Each row was made from one walk, in order. Every step used is in the known rows, and no mark comes twice. Write each row's walk.
(in the rows, 100 means zero)
Known rows:
gadulus/kifo/fomim/fizig/sadusu/divu: 51  76  87  114  94  121  103  84  110  80  89  101  98  113  109  58  118  59  92  54  110  98  134  66  72  112  108  135  120  130  87  112  92  126  107  110  78  95  86  95  110  111  107  119  93  112
fomim/fizig/kapiv/divu: 76  103  69  114  78  112  106  128  118  112  99  119  100  104  82  144  119  114  95  93  68  82  71  148  107  72  109  95  116  72  93  101  109  109  85  102  106  107  127  93  87  136  101  105  101  123
gadulus/kifo/sadusu/divu/setosiv: 97  124  84  103  132  113  94  80  135  57  96  105  117  115  155  89  109  102  123  68  94  105  141  64  79  147  110  105  124  111  93  83  96  125  91  99  85  88  90  90  96  111  124  109  85  112
badup/divu/gadulus/kifo/fomim/fizig: 51  40  89  116  93  100  122  104  104  109  96  89  110  98  113  79  110  94  106  34  90  96  131  130  96  88  112  93  129  109  94  138  104  97  83  115  81  102  97  76  104  117  111  102  116  83
fizig/sadusu: 102  82  102  111  81  95  101  102  113  73  99  74  106  104  90  86  130  52  95  99  105  113  113  89  94  115  110  120  86  110  104  118  98  99  119  85  90  101  109  92  120  83  97  121  88  113
sadusu/duna: 100  119  94  89  114  71  96  87  112  99  95  102  89  113  119  118  65  98  86  114  122  96  109  161  85  105  113  88  107  110  97  90  93  99  111  97  89  84  96  95  96  112  104  111  100  96
kigom/divu/badup: 109  90  84  86  120  109  114  71  116  115  106  121  93  90  114  44  95  70  105  44  99  96  139  92  95  121  93  96  113  106  92  105  103  88  119  83  93  131  107  68  121  114  93  83  90  119
gadulus/divu/kapiv/fizig: 105  96  56  108  56  103  103  132  126  108  113  112  111  117  77  124  107  95  58  129  92  111  53  131  111  113  99  100  102  77  102  96  102  108  82  125  112  107  117  103  56  115  99  100  93  105
gadulus/kifo/sadusu: 90  121  75  121  77  105  105  127  82  40  105  87  116  126  123  108  107  118  105  94  72  116  107  82  77  106  109  101  119  105  86  115  92  102  65  91  74  90  110  83  61  107  132  106  100  85
fizig/kapiv: 107  108  87  109  75  87  104  112  107  101  93  88  105  100  91  90  122  121  120  131  60  79  78  83  107  65  115  114  92  85  96  92  110  90  101  115  101  108  114  99  73  113  109  102  78  128
badup/divu/kapiv/fizig/sadusu/lisug: 134  54  77  96  68  42  114  89  140  87  91  100  115  127  106  70  135  65  77  103  97  91  109  110  66  110  113  142  104  117  96  114  93  95  118  94  103  84  98  89  113  114  88  114  82  133
sadusu/fizig: 52  92  93  92  117  99  102  75  99  91  70  99  98  116  103  82  105  98  103  72  123  100  122  87  110  107  90  144  93  118  93  87  94  107  107  99  90  90  86  102  97  123  102  102  92  112
fizig/sadusu/divu: 78  103  90  104  104  116  99  78  115  80  85  105  95  114  106  61  112  60  96  89  117  97  128  50  80  117  101  134  110  124  93  97  90  127  122  97  92  91  89  102  115  100  99  116  89  122
kapiv/fizig/fomim/kifo/sadusu/divu: 81  125  56  109  88  117  99  107  112  77  81  98  98  131  107  88  105  66  71  77  88  99  121  60  85  114  100  117  123  111  71  101  92  125  89  99  80  98  115  98  80  121  123  103  90  98
fizig/sadusu/duna/badup: 110  83  114  106  105  77  75  91  92  61  99  102  102  125  116  99  101  67  86  111  106  107  112  140  97  112  87  133  132  126  100  103  38  92  105  90  95  89  111  115  101  124  92  108  103  103
kigom/divu/kapiv/fizig/fomim: 100  126  52  111  58  103  109  128  133  121  103  88  107  105  93  91  120  79  41  116  87  96  78  101  111  107  108  100  93  109  81  125  105  92  103  100  90  113  138  89  91  93  97  90  81  96
divu/badup: 121  98  95  91  115  78  93  82  121  104  110  109  88  85  112  73  101  84  107  36  99  95  128  108  105  113  93  99  94  93  97  108  90  107  105  90  100  125  98  84  116  104  107  85  80  111
fomim/fizig: 69  92  86  100  94  101  106  104  109  97  104  96  102  85  92  91  107  93  96  39  102  101  116  134  105  103  101  98  103  102  100  114  109  101  107  110  100  111  99  90  110  107  111  101  103  102
rugufug/divu/setosiv: 102  79  94  98  133  91  104  90  156  97  98  89  110  101  153  115  106  111  129  50  99  102  124  109  101  141  105  90  89  126  102  89  101  116  114  114  105  91  92  71  130  101  107  99  78  115
kapiv/fizig: 95  95  70  106  94  105  97  133  111  105  112  109  102  114  84  128  99  106  52  118  99  112  66  121  107  102  94  96  106  86  100  99  106  106  74  95  101  102  129  97  107  116  93  104  113  99
sadusu/duna/badup: 109  92  112  102  114  81  73  91  86  72  99  113  97  123  119  105  86  89  85  112  103  100  107  147  98  103  83  121  138  119  98  96  39  91  96  98  100  90  104  118  90  134  93  98  109  97
kapiv/fizig/sadusu/divu: 75  101  75  108  101  121  96  94  123  82  92  110  96  118  99  76  115  61  72  97  115  103  112  58  82  116  99  133  112  116  93  97  95  129  109  94  91  93  103  102  119  111  96  118  93  124
fizig/fomim/kifo/sadusu/divu/kigom: 106  123  65  105  58  82  98  89  131  77  83  110  124  101  82  69  105  44  108  96  86  101  139  58  98  111  116  93  103  101  74  105  86  119  110  95  84  93  94  85  103  109  129  123  48  99
duna/badup/divu/gadulus/kifo: 95  74  75  112  108  94  116  93  120  61  114  117  129  114  148  74  108  124  114  85  86  83  120  88  85  42  125  106  129  111  94  122  76  95  78  92  104  82  89  82  96  104  96  101  127  98
lisug/sadusu/fizig/kapiv: 82  104  107  100  92  90  115  102  97  93  68  88  109  113  98  63  134  107  115  108  67  86  92  72  113  69  107  144  103  97  105  82  101  103  107  105  97  104  103  101  64  128  111  105  70  135
sadusu/duna/badup/divu: 103  74  94  92  118  92  112  81  100  101  91  105  108  120  123  80  89  99  105  91  85  94  123  118  110  103  101  116  170  125  90  109  71  94  116  79  107  89  110  109  129  122  84  88  97  109
fomim/kifo/sadusu/fizig/kapiv: 80  103  69  109  69  86  109  103  104  75  68  73  107  122  92  80  130  101  123  101  60  88  102  75  110  75  112  146  93  92  84  91  106  95  94  105  84  107  115  92  56  136  126  103  66  128
kigom/divu/setosiv: 105  96  93  86  136  128  113  76  135  96  101  107  120  98  135  76  104  82  121  82  97  108  134  89  90  148  110  89  121  109  104  86  118  89  114  88  91  104  109  76  121  107  91  102  95  121
duna/badup: 109  80  118  109  101  100  77  102  77  75  101  112  104  115  106  94  112  91  96  100  87  104  100  102  109  100  75  131  134  110  101  101  44  91  89  102  105  100  108  121  95  125  91  90  108  101
kapiv/divu: 87  98  82  107  100  119  101  117  107  115  103  129  94  111  91  155  98  102  83  101  96  96  76  144  99  95  97  85  120  81  96  99  96  114  80  87  105  93  118  99  99  127  86  103  116  102
kifo/sadusu/divu/gadulus: 90  131  71  105  131  79  105  83  122  63  78  110  103  113  131  74  107  95  113  110  113  84  148  65  87  76  93  96  98  93  102  108  88  109  105  92  102  73  92  76  78  110  107  109  126  107
divu/gadulus/kifo/sadusu/duna: 96  136  73  106  108  63  99  102  109  52  96  95  102  130  143  119  71  110  95  117  108  101  124  154  72  93  122  84  113  109  89  106  85  96  90  84  76  72  100  75  68  116  122  117  112  84
rugufug/duna: 91  88  98  97  92  87  96  89  133  99  93  90  86  126  139  82  73  158  88  95  113  100  83  103  96  103  111  115  73  120  92  107  107  90  74  98  95  103  93  98  77  99  97  96  91  85
sadusu/divu/kapiv: 102  118  81  93  55  96  102  76  135  102  87  119  100  105  106  74  106  85  113  116  98  89  100  71  89  113  103  124  94  88  103  94  95  112  106  103  112  103  86  100  64  111  103  99  62  112

Which walk is each row?
119  93  77  90  48  87  126  83  136  119  93  100  113  101  105  78  109  94  123  112  79  94  98  88  110  113  117  111  109  85  107  111  109  93  112  85  120  108  104  89  90  101  97  91  55  109
badup/divu/kapiv
117  60  94  96  85  45  108  79  127  74  89  92  107  111  107  61  137  61  90  63  107  90  131  121  63  107  110  139  97  129  95  116  88  93  128  109  95  86  80  90  113  110  100  117  93  131
fomim/fizig/sadusu/lisug
109  116  58  114  59  91  101  128  131  112  101  84  112  111  98  95  126  88  48  108  79  95  81  105  125  106  104  109  110  111  81  129  85  100  99  99  97  110  140  103  99  94  98  86  78  95
duna/badup/divu/kapiv/fizig/fomim
112  80  79  93  45  74  114  80  137  95  94  96  114  109  107  69  114  71  114  96  83  98  111  120  109  120  112  127  127  100  107  121  82  88  120  83  114  105  110  93  94  112  97  98  56  115
fomim/fizig/sadusu/duna/badup/divu/kapiv
111  115  65  116  63  94  105  124  101  67  87  60  108  124  103  106  118  61  85  72  64  111  118  96  100  113  111  95  103  99  74  127  96  96  85  85  70  108  129  86  67  104  136  98  82  79
fizig/fomim/kifo/sadusu
103  113  83  97  79  87  98  74  129  92  89  134  119  90  82  68  92  64  115  110  105  96  132  60  97  103  109  96  103  100  88  91  90  120  115  101  99  88  77  93  118  109  111  125  58  113
sadusu/divu/kigom
72  83  75  120  75  111  106  132  107  126  93  112  99  106  82  146  117  107  95  95  64  86  73  152  104  78  105  94  118  73  91  106  108  103  75  107  94  107  132  91  82  146  100  101  101  112
kifo/fomim/fizig/kapiv/divu
84  87  74  116  106  75  113  111  129  105  88  112  107  101  107  121  120  102  108  115  87  76  110  138  107  49  103  80  94  65  104  118  96  94  88  101  106  89  117  71  77  130  92  107  132  112
kifo/fomim/fizig/kapiv/divu/gadulus
123  82  84  93  47  76  112  79  134  97  92  98  113  113  111  74  113  74  116  118  85  97  106  108  107  119  110  129  127  98  108  116  78  88  116  82  115  101  111  96  89  112  92  99  55  112
fizig/sadusu/duna/badup/divu/kapiv
80  83  96  102  96  68  98  92  115  90  93  75  92  111  108  106  86  55  82  86  123  108  129  174  84  123  115  100  104  122  98  116  94  98  119  96  74  91  105  83  110  110  107  126  94  96
kifo/fomim/fizig/sadusu/duna
96  74  78  114  93  92  102  108  122  116  112  122  92  96  108  105  114  96  103  29  72  84  109  141  100  89  102  97  116  80  86  115  93  112  75  97  89  128  115  76  98  138  109  89  87  114
gadulus/kifo/fomim/fizig/kapiv/divu/badup
87  102  76  111  69  89  108  116  114  100  95  85  104  90  84  85  127  117  115  90  60  82  92  110  110  66  117  114  97  87  96  105  117  91  106  122  101  117  111  92  81  117  119  102  78  129
fomim/fizig/kapiv
66  140  72  114  94  90  102  106  104  83  70  64  104  118  109  80  128  87  77  73  98  99  128  78  117  116  97  128  89  135  69  118  87  106  112  101  70  96  115  97  86  96  120  92  78  92
kifo/sadusu/fizig/fomim
106  127  62  104  86  69  98  114  117  76  92  76  96  134  116  132  76  71  59  102  98  107  109  168  90  113  117  83  112  108  79  110  93  98  91  84  69  92  125  81  75  119  128  111  92  76
kapiv/fizig/fomim/kifo/sadusu/duna
53  47  94  119  89  94  111  107  100  101  99  90  108  95  110  89  109  92  101  40  95  98  127  137  92  87  107  93  111  104  98  133  99  95  76  119  78  102  96  77  92  119  115  105  119  79
divu/gadulus/kifo/fomim/fizig
85  80  100  102  129  110  95  73  142  82  87  90  110  101  135  76  119  61  117  51  106  108  150  81  88  156  105  112  114  116  103  94  100  126  110  103  82  97  92  89  124  110  112  118  83  119
kifo/fomim/fizig/sadusu/divu/setosiv
63  94  128  86  123  104  114  83  86  89  64  98  105  120  110  59  119  80  95  65  111  110  118  85  110  107  87  145  115  116  112  85  88  119  107  85  90  91  84  105  87  122  104  110  92  108
lisug/sadusu/fizig
109  121  131  85  123  75  108  96  98  96  90  101  98  116  129  98  77  79  74  109  111  103  105  159  87  102  108  87  129  112  118  90  85  110  111  83  92  85  93  99  85  109  107  121  99  93
lisug/sadusu/duna
111  68  74  111  54  92  103  117  129  79  106  84  113  118  85  93  138  52  72  116  91  120  88  98  108  123  104  135  107  96  108  124  89  97  104  74  102  107  134  93  117  104  89  115  77  118
duna/badup/divu/kapiv/fizig/sadusu
129  60  86  102  86  47  101  95  128  78  96  99  108  124  105  80  133  66  68  102  107  94  106  117  63  105  107  138  97  122  95  109  86  97  114  101  95  82  96  92  110  115  93  119  99  130
kapiv/fizig/sadusu/lisug
67  123  78  107  100  94  102  97  113  102  74  76  100  108  107  76  123  87  73  70  110  90  120  85  117  103  102  129  86  137  73  114  88  107  118  106  79  99  104  104  98  91  108  92  83  97
sadusu/fizig/fomim
94  111  74  110  113  108  101  102  141  70  95  105  120  117  136  134  124  116  126  81  72  99  108  114  96  120  117  106  118  87  95  83  103  118  74  91  87  93  116  85  87  134  111  110  85  125
gadulus/kifo/sadusu/fizig/kapiv/divu/setosiv
72  47  102  119  74  96  108  107  103  86  94  62  103  98  85  82  135  40  92  58  105  118  128  117  96  127  105  116  95  113  103  134  101  97  112  99  76  110  109  83  122  97  107  122  90  102
kifo/fomim/fizig/sadusu
98  85  58  105  56  87  106  133  146  116  108  106  103  118  98  132  105  107  66  115  93  107  56  125  112  110  93  104  83  91  104  104  104  107  84  107  115  102  123  79  89  119  95  97  81  103
rugufug/divu/kapiv/fizig
111  99  75  110  68  96  104  118  93  62  90  72  107  126  99  112  108  66  102  78  69  118  115  97  95  114  105  97  110  86  86  114  98  95  77  85  77  108  123  85  67  116  132  105  87  83
fomim/kifo/sadusu
69  37  108  128  93  98  107  101  92  96  90  90  112  117  129  79  109  80  104  95  96  96  125  86  73  84  111  106  110  110  90  123  84  102  67  109  64  86  93  79  80  115  103  113  118  77
fizig/sadusu/divu/gadulus/kifo/fomim
76  102  83  106  87  89  106  95  110  94  72  88  104  112  92  75  127  118  122  113  76  80  93  77  111  69  108  146  87  99  90  82  107  97  105  113  94  103  105  101  70  130  110  101  72  137
sadusu/fizig/kapiv
84  86  71  111  108  111  120  95  120  67  113  126  125  108  142  67  101  115  108  98  97  85  116  84  70  47  130  95  109  109  94  115  98  84  83  93  92  86  90  66  84  104  91  108  134  100
kigom/divu/gadulus/kifo
79  75  91  117  66  88  109  118  99  113  87  78  103  94  85  87  127  108  118  92  58  84  93  112  109  76  111  111  101  89  95  111  113  87  93  131  87  118  120  90  74  126  119  99  80  117
kifo/fomim/fizig/kapiv
109  37  93  108  86  38  109  83  126  70  89  94  115  118  124  59  140  62  95  64  105  87  140  123  52  88  117  134  98  128  95  128  82  89  115  114  85  79  77  77  103  114  101  119  108  122
divu/gadulus/kifo/fomim/fizig/sadusu/lisug
105  100  77  99  115  93  93  77  134  93  104  116  86  100  109  55  113  60  85  37  111  97  139  76  93  122  89  120  102  106  92  103  86  126  112  87  93  117  101  84  130  110  105  97  78  125
kapiv/fizig/sadusu/divu/badup
106  78  82  102  71  66  109  96  142  103  94  112  116  89  93  96  94  86  124  91  95  101  120  97  108  100  109  80  77  118  90  106  90  113  121  110  109  86  84  65  133  104  110  114  53  106
rugufug/divu/kigom
93  97  76  93  129  97  125  78  122  94  89  116  114  99  121  58  100  86  110  119  112  85  137  87  93  71  103  82  97  97  107  111  104  74  118  84  104  89  103  62  95  108  78  103  137  113
kigom/divu/gadulus
74  34  119  123  82  108  104  111  73  113  98  91  108  115  117  101  96  98  100  93  83  104  100  102  79  96  108  100  119  110  87  117  90  99  56  116  61  98  100  91  77  119  107  102  108  68
gadulus/kifo/fomim
107  99  79  89  47  114  123  82  127  112  93  114  111  100  100  64  104  77  111  127  89  98  95  84  92  118  110  108  100  91  107  102  112  73  113  91  105  115  109  79  69  112  90  95  71  112
kigom/divu/kapiv
105  91  76  95  132  72  127  79  135  99  89  103  115  101  128  71  109  105  122  102  100  79  141  91  110  62  111  84  108  92  107  123  102  91  118  81  118  83  100  76  116  95  87  101  121  108
badup/divu/gadulus
98  96  55  96  57  112  112  123  127  116  107  119  110  116  84  102  101  87  61  137  93  110  63  109  101  114  99  103  105  80  102  101  115  89  83  89  103  113  136  83  84  124  87  98  92  108
kigom/divu/kapiv/fizig
92  82  73  111  109  95  125  93  128  71  113  114  126  110  146  75  106  127  115  85  90  83  119  86  82  45  135  95  118  109  95  121  98  98  83  90  103  81  85  76  98  95  95  106  123  97
badup/divu/gadulus/kifo
117  90  91  89  137  102  114  74  144  101  98  91  122  98  144  87  109  102  132  64  87  102  137  92  107  143  117  91  132  105  105  96  114  109  110  84  106  98  102  89  138  96  99  99  80  116
badup/divu/setosiv
125  93  68  113  85  41  112  104  115  52  87  110  118  138  134  93  125  116  106  106  72  78  112  112  51  71  117  122  114  105  83  110  79  91  85  106  89  69  92  79  58  137  115  109  110  122
fizig/kapiv/divu/gadulus/kifo/sadusu/lisug
